Each row was made from one walk, in order. Every step used is in the known rows, and no mark comes twice. Write each row's walk.
In the rows, zero is written as 128.
Known rows:
zagunon -> zinot -> lura: [164 128  96 152 185 119 135 134 149 145 119 115 116 163 119 130 112 121
 146 160 110 156 121  99 154 158 155 121  95 138 177 100 152 180 145 165
 145  98]
zabedo -> dolub -> zinot -> nukov: [111 138 112 130 116 135  93 149 121 152 124 156 105 114 149  54 124 137
 126 142 113 139 121 152  82 173 106 143 148 148 128 185 102 166 118 101
 111 129]
deka -> zabedo -> dolub -> zinot -> nukov: [119 139 107 111 137 112 105 155 126 155 135 159 136 120 134  41 168 127
 112 145 117 141 122 149  96 112 128 156  84 148 124 152 130 125 108  87
  87 167]
zabedo -> zagunon: [153 141 128 158 118  97 114  91 129 135 147 123 118 129 104 204  78 101
 140 126 157 143  90  95 114 142 175  98 151  99 110 119 123 135 138 149
 110 115]
fafodo -> zabedo -> lura -> zinot -> dolub: [113 130 107  97  98 128 175 183 149 146 119 142 131  59 119  24 174 130
 106 151 141 120 164 148 173 128  95 150 150 145 168 135 133 128 116  92
 163 155]
nukov -> zabedo -> dolub -> zinot: [121  83 146  82 134 158 109 118 131 136 157 145 125 112 136  95 146 142
 135 115 113 107 186 157  86 140  79 126 171 125 164 136  86  99 125 111
 117 114]
deka -> zabedo -> nukov: [125 163 141 113 117 130 123 110 118  97 136 107 135 133 120 127 143  74
 109 162 126 137 155 143 137 109 147 172  68 115 107 132 153  95 135 113
  75 163]
lura -> zinot -> dolub -> zabedo -> fafodo: [117  97 117 129 113 137 129 176 126 128 137 131 117 107 126  85 193  99
  88 112 177 130 115 141 113 119  85 152 149 142 108 105 135 121 112 144
 136 196]
zagunon -> zinot -> nukov: [133 153 100 192 171 138  83 160 129 134 105 127 149 172 109 149 101 130
 146 140  96 167  93  96 151 155 148 114 108 173 138 136 123 205 156 158
 124 119]
zabedo -> deka -> zinot: [120 140 145  88 101  73 130  77 119 131 140 142  87 105 117  88  66 137
 154  72 141 153 126 134  82 148 111 126 123  96 130  99 144 149  90 112
 117 116]
zagunon -> zabedo: [119 145 153 133 123 134 122 109 119 131 154 122 179 171 122 149 107 103
 139 162 134  86  82 118 135 138 157  91 124 103 106 123 132 132 123 122
 117 113]
mesosu -> zinot: [110 131 119 124 156 126  96 108 141 117 108 130 117 111 135 213  66 146
 149  88 146 115 133 123 153 134 120 150 106 112 117 138 116 147 136 131
 130 104]
nukov -> zinot -> mesosu: [157 131 151 190 108 124 133 135 133  97 115 111 118 176 122 252  83 134
  89 115 114 149  83 139 153 151 103 119 163 114 110 151 139 122 146 135
 112 111]
zinot -> fafodo -> zabedo: [ 57 136 117 140 134 156 151 150 155 184 108 103 141 104 137 111 121 112
 126 135 141 119 163 141 163  83 117 120  87 138 140 137 115 135 156 160
  97 109]
fafodo -> zabedo -> deka: [ 92 136 150  99 101  82 165  94 140 141 127 135 141  86 115  63 129 124
 142 125 139 178 146 140 147  97  87 119 150 134 129  94 136 120 107 121
 105 116]
dolub -> zinot: [122 109 123 150 120 132 113 129 126 127 129 127  82 145 149  98 105 129
 117 124 128 101 148 130  84 178 126 134 132 101 132  96 109 165 127 132
 129 114]
nukov -> zabedo -> zagunon -> zinot -> dolub: [174 105 104 136 166  92  91 143 135 132 170 138 148 136  83 203 121 106
 149 137 148 159 161  69 127 128 142  90 144 145 148  78 104 106 168 183
 150 133]
dolub -> zinot -> zagunon -> zabedo -> lura: [163 107 146 127 113 150 122 201 126 112 152 137 113 153 130  75 146 196
 143 180 117  59 100 108 110 214 172  77 162 121 126 121 126 171 116 120
 150  95]
lura -> zinot -> deka -> zabedo -> fafodo: [141 130 106 105  96  89 140 132 160 136 118 113 151 104 147 102 170 118
  61  90 167 104 108 132 117 105 109 167 112 108  93  89 152 115 111 118
 151 190]
fafodo -> zabedo: [ 86 140 144 145 122 126 164  98 144 146 115 117 143  99 138  98 126 119
 131 130 118 127 154 128 157  99 114 122 133 127 135 119 106 128 130 130
 112 105]
dolub -> zinot -> zagunon -> zabedo: [159 111 153 161 107 138 129 176 128 128 142 126 116 164 148 109 125 177
 135 169 129  73 109  99  75 186 167  70 152 118 105  98 112 162 117 159
 147  98]
mesosu -> zinot -> nukov -> zabedo -> lura: [ 89 124 108 111 171 142  79 173 119 120  86 145 157 100 106 221 121 179
 173 117 102 148 142 144 198 141 100 155 131 160 140 186 110 133 163  89
 171 125]
zinot -> mesosu -> zabedo -> fafodo: [122 142 151 144  77 149  97  89 121  71 113 117 139 151 130 209 164 131
 109 132 128 108  42 120 149 128 136 128 137 129 106 118 121 144  94 106
 174 118]
nukov -> zinot -> deka -> zabedo -> fafodo: [126 130 118 124 130  52 162 128 175 118 119 105 162 149 127 168 159 112
  74  94 130 129 118 104 161 112  92 159  91 100  77 102 143 119 142 131
 107 165]
fafodo -> zabedo -> deka -> zinot -> zagunon: [128 131 165 107  83  81 183 118 142 145 126 137 103  70 132  54 109 183
 163  95 124 160 153 124 108 114 109  90 149 136 129  96 129 139  90 149
 132  90]
lura -> zinot: [143 121 131 139  97 167 138 129 140 135 108 118 111 117 146 139 105 123
 101 102 154 134 119 155 100 131 110 134 158 116 139 129 142 152 117 130
 141 145]
fafodo -> zabedo -> dolub -> zinot: [ 98 131 132 112 128 127 154 127 149 160 126 138 116  78 153  11 162 136
 123 132 114 102 179 152 104 127  97 142 145 140 157 147  90 141 114 115
 107 104]
deka -> zabedo: [122 122 136 120 128 119 115  93 133 124 146 131 156 143 115 126 125 100
 113 129 126 131 115 133 147  82 153 135  71 112 115 100 145 100 114 111
  82 159]
deka -> zabedo -> fafodo: [ 95 124 144 118 134 125 137 121 134 113 125 120 159 139 128 141 187 105
 109 103 132 116 101 107 148 105 124 152  71 109 100  89 140 167 107 111
  84 159]
zagunon -> zinot -> dolub -> zabedo: [146 105 104 146 183 111  66 153 130 116 174 139 137 154  80  84 128 104
 133 150 135 138 131 102 150 127 153 118  92 165 128  90 126 100 152 178
 107 154]
zinot -> nukov -> zabedo: [ 88 117 137 147 120 145 109 136 114 142 111 133 164 140 118 189 118 120
 151 137 101 179 121 134 153 111 105 116 157 152 134 145 106 121 154 122
 140 137]
zabedo -> zagunon -> zinot: [185 146 101 180 176 109  98 112 140 122 142 120 131 154  94 201  92 117
 145 130 138 144 106  71 121 159 187  90 127 131 126 100 125 176 158 177
 117 111]
lura -> zabedo -> nukov: [132 148 135 138 123 175 147 113  77  74 125 111 112 149 155 133 133  93
 117 127 131 151 156 129 137  99 129 170 130 131 113 149 138  75 145 121
 100 162]
deka -> zabedo -> dolub -> zinot: [137 116 121  86 134 114 111 121 136 139 150 150 126 121 131  39 156 124
 102 129 124 104 144 153  85 117 127 152  82 118 130 132 131 115 100  97
  76 154]
fafodo -> zabedo -> lura: [ 88 140 141 111 127 138 163 126 145 129 121 133 149  93 103  67 153 142
 136 154  99 108 145 140 190 132 122 139 140 135 159 143 116 138 130  82
 119 110]
fafodo -> zabedo -> nukov -> zinot: [ 91 178 151 167 126 127 202 135 142 112  87  94 123 115 144 143 151 100
 113 149 101 149 211 144 159 129  87 156 143 131 128 159 135 138 171 146
 108 121]
mesosu -> zinot -> zagunon -> zabedo: [153 123 153 127 135 139 105 152 136 115 122 128 147 136 141 223  86 197
 168 129 143  88  96  96 149 138 158  87 126 124  91 144 123 149 128 168
 144  79]
lura -> zabedo -> deka -> zinot: [143 125 131  90 125 104 165  91  85 111 141 147 103 124 139  80 101 134
 143  52 137 172 141 127 102  86 111 139 130 123 126  94 153  91  95 109
 120 154]
lura -> zabedo: [132 109 135 134 135 164 149 100  93 103 134 123 131 150 148 130 111 113
 124  96 129 146 116 116 143  74 135 129 132 135 127 113 129  87 128 119
 109 157]
zabedo -> lura -> zinot: [139 125 125  97 106 175 130 156 135 112 121 136 118 107 109 104 132 154
 109 125 131 110 107 169 150 170 128 144 161 121 162 155 151 161 118  76
 141 144]
fafodo -> zabedo -> zagunon -> zinot -> nukov: [139 178  91 207 171  98 141 154 136 159  97 125 161 119 111 149 147 121
 160 154 109 178 131  76 153 111 164  91 133 170 132 127 113 180 172 167
 143 106]
fafodo -> zabedo -> lura -> zinot -> nukov: [ 94 155 110 137 114 155 171 189 135 148  74 133 150  74 128  61 178 153
 123 155 106 147 135 161 170 125 112 145 165 171 161 179 139 164 129  78
 167 147]
zinot -> zagunon -> zabedo: [160 116 177 141  91 150 129 145 127 122 155 123 154 163 125 161 103 161
 150 166 134  96  62  98 129 138 179  50 151 120  99 123 133 139 114 165
 116  94]
nukov -> zabedo -> deka -> zinot -> dolub: [117  99 146  53  99  65 122 113 122 139 173 162 109  92 103 103 103 122
 151  86 147 165 182 128  94 122  66 129 134 112 141  70 122  80  98 124
 149 140]
dolub -> zabedo: [109 103 146 141 156 150  98  89 106 113 155 127 137 151 103 117 123 103
 137 134 121 125 118 159 134 104 153 118 130 132 104 125 126  66 140 133
  81 141]

Write each row's walk:
[132 167  91  87 149  57  81 103 144 104 116 114 140  87 134 171 104 122
 108 120 155 105 169 130 155 115 135 208  56 101  72 138 131  52 155 123
 129 153] => mesosu -> zinot -> deka -> zabedo -> nukov
[187 152  84 138 165 104 124  83 141 132 120 127 128 142  97 178 146 105
 165 174 125 163 117  81 140 124 210  89 102 149 167 101 161 165 131 153
 208 123] => mesosu -> zabedo -> zagunon -> zinot -> lura
[128 165 146 157 117 140 153 129 129  83 112  96 108 158 134 201 107  94
 107 144 119 151 176 141 141 176  99 159 142 108 116 174 147 142 163 139
  93 131] => zabedo -> nukov -> zinot
[ 97 136 112 127 134 148 118 134 131 174 113 118  87 125 148 139  57 127
 133  84 137  88 151 135  97 135 135 130  61 101 131 147 125 160 138 156
 109 104] => deka -> zinot -> fafodo
[119 122 114 127 147 115 210 136 102 151  98 123  84 125 182 110 158 124
 146  72 111 130 133 103 110 122 122 173 101 105 140 118 143 161 105 120
 169 137] => deka -> zinot -> lura -> zabedo -> fafodo
[152 144 138 157  98 113 105 104 107 116 121 127  78 133 148 178  52 137
 110  91 118  95  92 136  86 155 151 134 126  95 108 135 108 124 108 123
 141  87] => deka -> zinot -> mesosu
[ 70 137 118  97 132 159 139 143 159 189 123 117 152  82 141  66 128 127
 120 133 146 113 161 158 144  77 102 127  90 150 155 182 110 122 138 153
  67 107] => zinot -> fafodo -> zabedo -> dolub
[141 105 142 131 131 123 112  91 120 136 156 125 146 129  99 240 112 110
 151 116 144 145 147 111 121 112 140  87 174 109 127 101 105  85 155 146
 131 118] => nukov -> zabedo -> zagunon
[109 109 143 138 131 169 164 127  98  90 120 122 138 153 163 141 174 115
 122  71 138 132 101  92 146  90 103 149 132 128 113 103 123 146 116 124
 106 155] => lura -> zabedo -> fafodo
[148 126 120 161  95 141  79 112 112  85 119 130  95 153 141 140 134 138
 103 150 115 101 104 139  89 154 150 131 141 125 126 105 115 124 104 102
 193 110] => dolub -> zinot -> mesosu -> zabedo
[137 110 107  87 125 115 142 136 150 169 133 145  79 106 150  34 137 130
 129 153 127 126 143 153  82 174 112 151 139 113 172 154 126 143 109 103
 130 109] => zabedo -> dolub -> zinot -> lura
[170 120 184 101  82 154 126 139 135 128 176 138 160 143 129 114 112 175
 145 170 144  94  59 116 115 139 162  54 156 135 116 165 122 126 101 150
  96  90] => zinot -> zagunon -> zabedo -> dolub
[171 128  83 130 129  24 101 112 145 146 154 128 116 119 128  95 124 109
  90 132 154 106 143  97  79 137 177 141 102  92  81  62 120  72 134 126
 138 157] => dolub -> zinot -> deka -> zabedo -> zagunon
[174 112 118 148 182 130  97 119 130 124 151 121 158 152  91 234 121 120
 155 127 128 145 157  89 127 126 155  75 153 141 146  83 110 124 173 182
 139 107] => nukov -> zabedo -> zagunon -> zinot
[116  95 162  64 122 160 109  88 139 134 165 143 154 111 113 139 125 130
 138 115 122 127 153 158 124 102  88 118 162 130 160 153  98  76 126 119
  96 116] => nukov -> zabedo -> dolub
[120 143 150 167 159 151 130 120 105  79 134 106 119 158 108 162 143  93
 115 148 112 149 177 170 138 134 126 150 136 131  95 169 155  71 175 151
  72 146] => dolub -> zabedo -> nukov -> zinot
[ 75 133 135 150 130 133 130 149 107 147  90 134 119 125 149 171 142 136
 159  77  93 124 139 114 105 145  94 142 129 131 125 138  93 192 125 126
 169 125] => deka -> zinot -> nukov -> zabedo -> fafodo
[157 153 142 145  84 128  92  73 103 100 119 136  93 132 139 171  86 141
 125 108 107  93  96 137  96 133 172 128 109 111 125 133 121 116  92 108
 192 103] => deka -> zinot -> mesosu -> zabedo
[141  99 111 121 138 130 190 118 102 141 123 124 113 143 155 119 132 104
 138 135 123 177 118 121 157  85 132 145 126 126 152 118 159  84 127 115
 145 145] => zinot -> lura -> zabedo
[146 113 135  89 128 167 138  95  98 113 159 147 139 125 148  87 126 123
 121  99 134 148 116 136 132  66 114 141 143 145 143 162 127  76 108 101
  80 153] => lura -> zabedo -> dolub
[ 79 137 117 133 156 157 182 191 169 164  92 105 144 126 111 137 141 140
 113 126 112 129 180 149 202 125  90 127 106 143 152 178 143 153 180 137
  94 115] => nukov -> zinot -> fafodo -> zabedo -> lura
[ 99 133 123 123 131 136 115 154 104 141 106 150 123 113 116 134 116 154
 164 108  77 122 150 139 132 159 126 139 131 138 153 173 110 144 135  82
 169 127] => deka -> zinot -> nukov -> zabedo -> lura
[146 107 114 102 144 168 137 129  98 120 144 146 105 127 164  46 145 139
 112 101 129 124 146 139  88 105 106 150 146 141 145 139 118  97 110 106
  97 151] => lura -> zabedo -> dolub -> zinot
[157 144  95 207 203 112  69 142  93 128 134 131 147 167  78 166 137 116
 163 149 119 175  98 106 128 122 208  86 135 183  97 132 123 114 175 175
 110 143] => dolub -> zabedo -> zagunon -> zinot -> nukov
[119  88  97 143 155 131 197 171 109 140  99 119  79 144 184  79 202 124
 123 114 122 135 141 101 102 149 101 172 135 116 142  89 134 167 114 119
 171 142] => dolub -> zinot -> lura -> zabedo -> fafodo
[164 114 168 144  78 182 170 191 137 120 116 115 144 146 158 155 177 177
 117 130 165  92  70 107 104 153 131  81 175 131 100 121 151 206 102 165
 165 132] => lura -> zinot -> zagunon -> zabedo -> fafodo
[143  88 147 103 114 155  86 132 119 120 160 140 124 127 136 144 146 159
 115 128 118 108 147 162  86 140  86 129 182 129 150 136  85  67 124 109
 129 105] => nukov -> zabedo -> dolub -> zinot -> mesosu
[141 113 101 128 110  71 101 108 152 135 138 123 101 121 155  68  86 123
  92 123 140  84 144 121  90 183 129 151 137  89 102  84  98 107 131 127
 149 118] => dolub -> zinot -> deka
[122 138 142  64  94 157 100  38 137 112 152 154 148 111 109  91 131 115
 140 145 124 118 111 152 132  98 141 115 120 143 159 164 130 119  87  95
 137 131] => mesosu -> zabedo -> dolub
[141 102 119  92  98  99 114 148 120 130 165 148 111  98 100  41 146  98
 104 123 194 180 129 162 100 108  92 134 157 144 118  94 159  66 104 130
 135 198] => lura -> zinot -> dolub -> zabedo -> deka
[137 151 136  83 119  51 174 112 113 165 150 140 127 137 115  81 115 121
 169 147 139 132 105 128  93 148 134 110 114  90 125 105 176 141  86 106
 160 113] => zagunon -> zabedo -> deka -> zinot -> lura
[185 144 129 106  65 180 101  98 126 106 119 134 120 107 138 146 143 140
  83 132 148 127  81 182 100 103 121 131 170 149 149 173 146 103  84  95
 183 142] => lura -> zinot -> mesosu -> zabedo -> dolub
[ 60 139  97 126 177 141 120 158 158 168  69 107 135  81 147 185  98 146
 143 101 154 110 186 137 179  91 103 146  63 133 119 155 115 141 165 169
 124  95] => mesosu -> zinot -> fafodo -> zabedo
[175 136  91 125 173  65  83 111 163 123 154 120 175 154 105  98 112 114
  98 131 122 115 125  93 152 109 173 134  58 130 114  74 137  89 145 157
 113 139] => zagunon -> zinot -> deka -> zabedo
[164 121 174 171 109 137 172 169 140 119 135 114 149 188 125 212 104 171
 130 145 116 126  93 108 143 149 138  47 160 125 101 140 151 156 138 171
 113 102] => nukov -> zinot -> zagunon -> zabedo
[ 90 143 161 132 123 136 143 133 119 120 139 115 187 175 126 157 172 111
 136 143 142  67  67  92 134 156 126 109 126  97  96 116 126 196 114 124
 116 116] => zagunon -> zabedo -> fafodo
[ 69 123 100 154 145 149 145 178 151 184  96 107  99 113 161  69 137 123
 116 130 135  94 196 141 105 133 113 134  93 126 138 115 107 161 149 158
 124 104] => dolub -> zinot -> fafodo -> zabedo
[116 108 141 106 160 159  90 117 107  94 161 138 140 134  73  83 143 134
 142 153 107 107 107 164 167 142 160 129 139 136 129 153 133  69 136  83
  81 138] => dolub -> zabedo -> lura
[135 124 111  70 115 135 130  86 142 137 128 152  95 105 138  39 169 119
 148 167 118 125 146 154 100 136 136 145 120 137 182 144 144 141  86  89
 188 125] => mesosu -> zabedo -> dolub -> zinot -> lura
[ 92 157 104 156 150 121  83 144 124 131  74 134 130 113 133 216  76 151
 162 109 129 154 105 131 164 136 121 153 107 144 108 180 112 165 146 122
 147 121] => mesosu -> zinot -> nukov
[138 137 112 123 136 139 196 129  91 118 110  98  94 132 160 118 150  84
 135 165 128 177 156 130 146 114 130 181 132 126 142 142 166  80 141 117
 145 156] => zinot -> lura -> zabedo -> nukov
[156 141 143 170  98 136 121  99 136  82 108 115 127 173 115 242 118 130
  96 133 107 149  90 136 159 117 125 111 145 132 122 143 147 115 127 121
 165 120] => nukov -> zinot -> mesosu -> zabedo
